Each row comes from the steps of one walk. Every step used is in the known rows, and no mark comes twice. Write the walk behind each row, first mark first.
In the rows, 128 means zero.
Known rows
C, B, W: [155 101 177 155 112  96 144 131 140 115 156 122  98 126 175 149 166  84
  77 136 134 112 143 114 138 167]
V, U, B: [100 145 127 150 137  84 125 125 124  78 145  93 113 137 153  93 169 148
  90 118 187  98 115 137 113 197]
Z, V: [124 147 171 107 143  90 130 152 120 140 172 113 158 140 132 116 132 125
  96 122 140 150 154 141 118 184]
B, Z, V, U, Y, L: [ 76 133 153 121  96  52 123 136 141  63 152  69  99 129 167 111 140 171
  59  82 192 113  96 113  86 170]
U, Y: [132 121 135 150 153 133 118 124 136 126 135 112 135 139 156 104 166 166
 127 127 185 116 123 136 105 137]
A, B, W: [104 130 190 139 139  96 130 148 141 103 132 136 113 109 171 121 155 107
  81 142 118 111 122 101 125 164]
Y, U: [110 159 133 135 148 126 140 102 117 103 143 107 112 121 170  92 159 133
 118 121 165 120 103 153 104 192]
Y, Z, B: [117 104 167  89 119 112 108 141 109 119 155 100 109 147 164 128 132 138
 106 119 119 154 116 178 148 201]
Z, V, U: [100 160 169 138 144  63 146 155 118  94 160  97 138 134 128 107 138 135
  78 103 160 127 152 129  90 198]
V, Z, Y, U: [ 78 159 165 151 136 105 148 157 118  68 149 103  93 136 149  99 125 129
  98 128 170 130  86 154  83 167]
A, B, Z, V, U, Y, L: [ 54 145 174  98 120  44 115 142 131  53 140  61 100 123 164 120 140 160
  59  88 183 120  79  88  95 176]
A, B, U, Y, L: [ 83 142 150 124 148 109 110 153 135  73 112  96 100 107 187 111 171 142
 101 127 170 104  36 126 101 139]
Y, L, B, Z: [119 117 176  67  91 136  92 100 152  91 155 110  99 127 194 137 150 153
  90 113 133 127  98 158 179 173]
V, U: [ 93 142 151 168 135 100 138 127 125  81 132 113 117 120 149 100 154 153
  99 105 168 106 131 137 106 181]
L, B, Z, V, U: [100 143 201  85 105  61 115 151 129  84 176  74 114 136 135 135 140 140
  42 120 163 127 164 121 123 210]
L, B: [149 131 168 100 148 150 106 122 140 121 153 118 134 144 158 119 164 142
 120 138 144 134 136 163 157 173]
L, B, W: [154 118 188 129 117 124 118 136 161 108 155 128 112 128 182 121 172 119
  81 150 124 112 143 143 141 164]
V, U, Y, L, B, C: [106 133 134 133 122 100  98 153 142  62  99  77  82 130 223 120 189 168
  91  90 179 113  88 143 121 157]
B, L: [108 115 157 159 103 114 109 156 148 146 129 132 143 107 166 129 134 139
  95 124 137 137 118 123 142 146]
W, B, U: [105 137 163 145 143 110 125 147 120  89 117  98 141 121 149 103 175 109
  64 142 161 116 148 130 125 180]
Y, Z, V: [128 146 166  83 119  86 141 137 105 142 185 102 132 146 154 120 139 133
  97 111 121 157 142 166 122 199]
L, B, Z, V, U, Y: [110 136 183 102 117  63 111 152 136  86 169  57 117 144 141 122 159 164
  54 122 204 115 150 113  96 180]
L, B, C: [127 131 168 101 129 115  95 169 123 130 126 113 116 132 188 141 169 123
  91 130 135 140 157 148 162 179]
W, B: [125 126 151 133 160 135 118 114 124 104 122 107 159 148 149  99 173 134
 102 122 153 138 163 137 154 178]
L, B, Z, Y: [107 133 208  98 124 132  96 160 148 114 179 108 116 138 152 133 130 149
  85 142 155 150 148 140 137 153]
Z, Y, L, B, C: [106 149 177 103 139 130  90 190 144 104 139 113 104 134 219 132 145 138
 100 106 123 173 105 160 150 145]

Which walk is each row?
[ 83 134 171 116 117  93  98 157 133 115 182 101 114 140 149 115 132 140
  78 140 180 135 127 126 121 161] : U, B, Z, Y
[ 72 149 143 156 102  74 121 193 137  89 148  83  93 135 167 107 123 121
  64 139 180 136  55 133 100 167] : V, Z, Y, U, B, L
[104 132 134 151 120 115 120 140 147  84 125 103 100 112 189 105 169 152
  98 124 178  98  56 148  91 132] : B, U, Y, L
[138 134 146  94 133  91 134 140 116 140 177  83 130 155 156 111 156 159
 108 113 161 148 129 157  97 170] : U, Y, Z, V
[ 89 131 181 156 127 104 132 179 125  90 150 127 115 144 133 119 112 135
  95 130 149 137 119 148 109 145] : V, Z, Y
[133 121 152 147 113  84 124 132 148 112 157 119 109 128 177 106 172 108
  71 151 146  98 126 129 124 172] : U, B, W
[ 94 119 183 127 128  93 104 187 118 107 139 104 118 115 144 132 131 104
  72 156 150 125 114 145 117 184] : Z, B, U
[119 145 152 106 115  65 136 175 113 124 172  73 113 130 156 116 160 134
  72 135 169 124 113 152  67 171] : B, U, Y, Z, V
[117 125 145 159 154 115 116 147 131  89 112  79 142 133 153  94 195 131
  77 147 206 107 134 119  97 151] : W, B, U, Y
[106 132 130 121 124  78  97 165 108 135 125 101 117 130 188 124 167 113
  83 126 162 126 138 132 150 187] : U, B, C
[143 114 150 152 136 102 128 154 121 111 141  86  98 126 152 147 181 107
  91 147 203 101 106 117 102 150] : C, B, U, Y
[ 78 142 171 115 149  87 104 178  99 124 103 121 113 114 176 142 151 109
  91 120 131 140 135 106 149 175] : A, B, C
[115 162 111 117 148 114 125 101 114 101 156  88 110 137 172  83 175 128
 110 131 188 114  89 153 114 206] : Y, U, B
[ 82 132 172 140 113 113 133 156 139  64 144 125  98 141 167 116 108 144
 103 103 131 142  66 168 125 140] : V, Z, Y, L
[ 99 149 163 139 145 145 121 142 154  96 158 132 123 131 179 101 125 157
 127 102 135 159  86 161 119 133] : Z, Y, L
[102 160 163 114 116  59 153 143 102  96 173  83 113 138 149 110 143 149
  78  90 140 134 138 155  98 211] : Y, Z, V, U
[ 99  93 173 135 113 102  85 187 144 142 128 118 145 124 159 141 111 124
  84 133 131 162 115 131 155 168] : Z, B, L
[ 94 146 139 115  83  30 127 175 121 115 172  62 116 135 168 120 142 138
  47 102 152 140 108 135 116 212] : Y, Z, V, U, B, L
[101 135 165  71 104  52 106 144 118 132 190  83 133 142 135 126 134 117
  53 139 168 130 149 120 135 208] : U, B, Z, V
[128 106 156  84 102 139  87 103 160  90 146  90  99 137 197 126 169 179
 101 120 172 117  84 148 151 147] : U, Y, L, B, Z
[ 57 148 169 148 110  65 110 162 134  72 171  82  95 132 145 107 136 150
  58 125 202 112 122 110  95 175] : V, U, B, Z, Y
[162 110 162 127 117 136 111 116 186  85 139 109  98 136 221 109 187 152
  97 131 144 105  81 151 126 130] : U, Y, L, B, W
[121  94 188 117  92  85 118 153 133 115 159 111  88 129 188 130 140 114
  68 134 101 132 124 158 131 190] : Y, Z, B, W
[120 150 133 142 120  87 139 113 139  92 158 100  88 122 196  86 185 104
  71 145 166  92  97 133  95 197] : Y, U, B, W
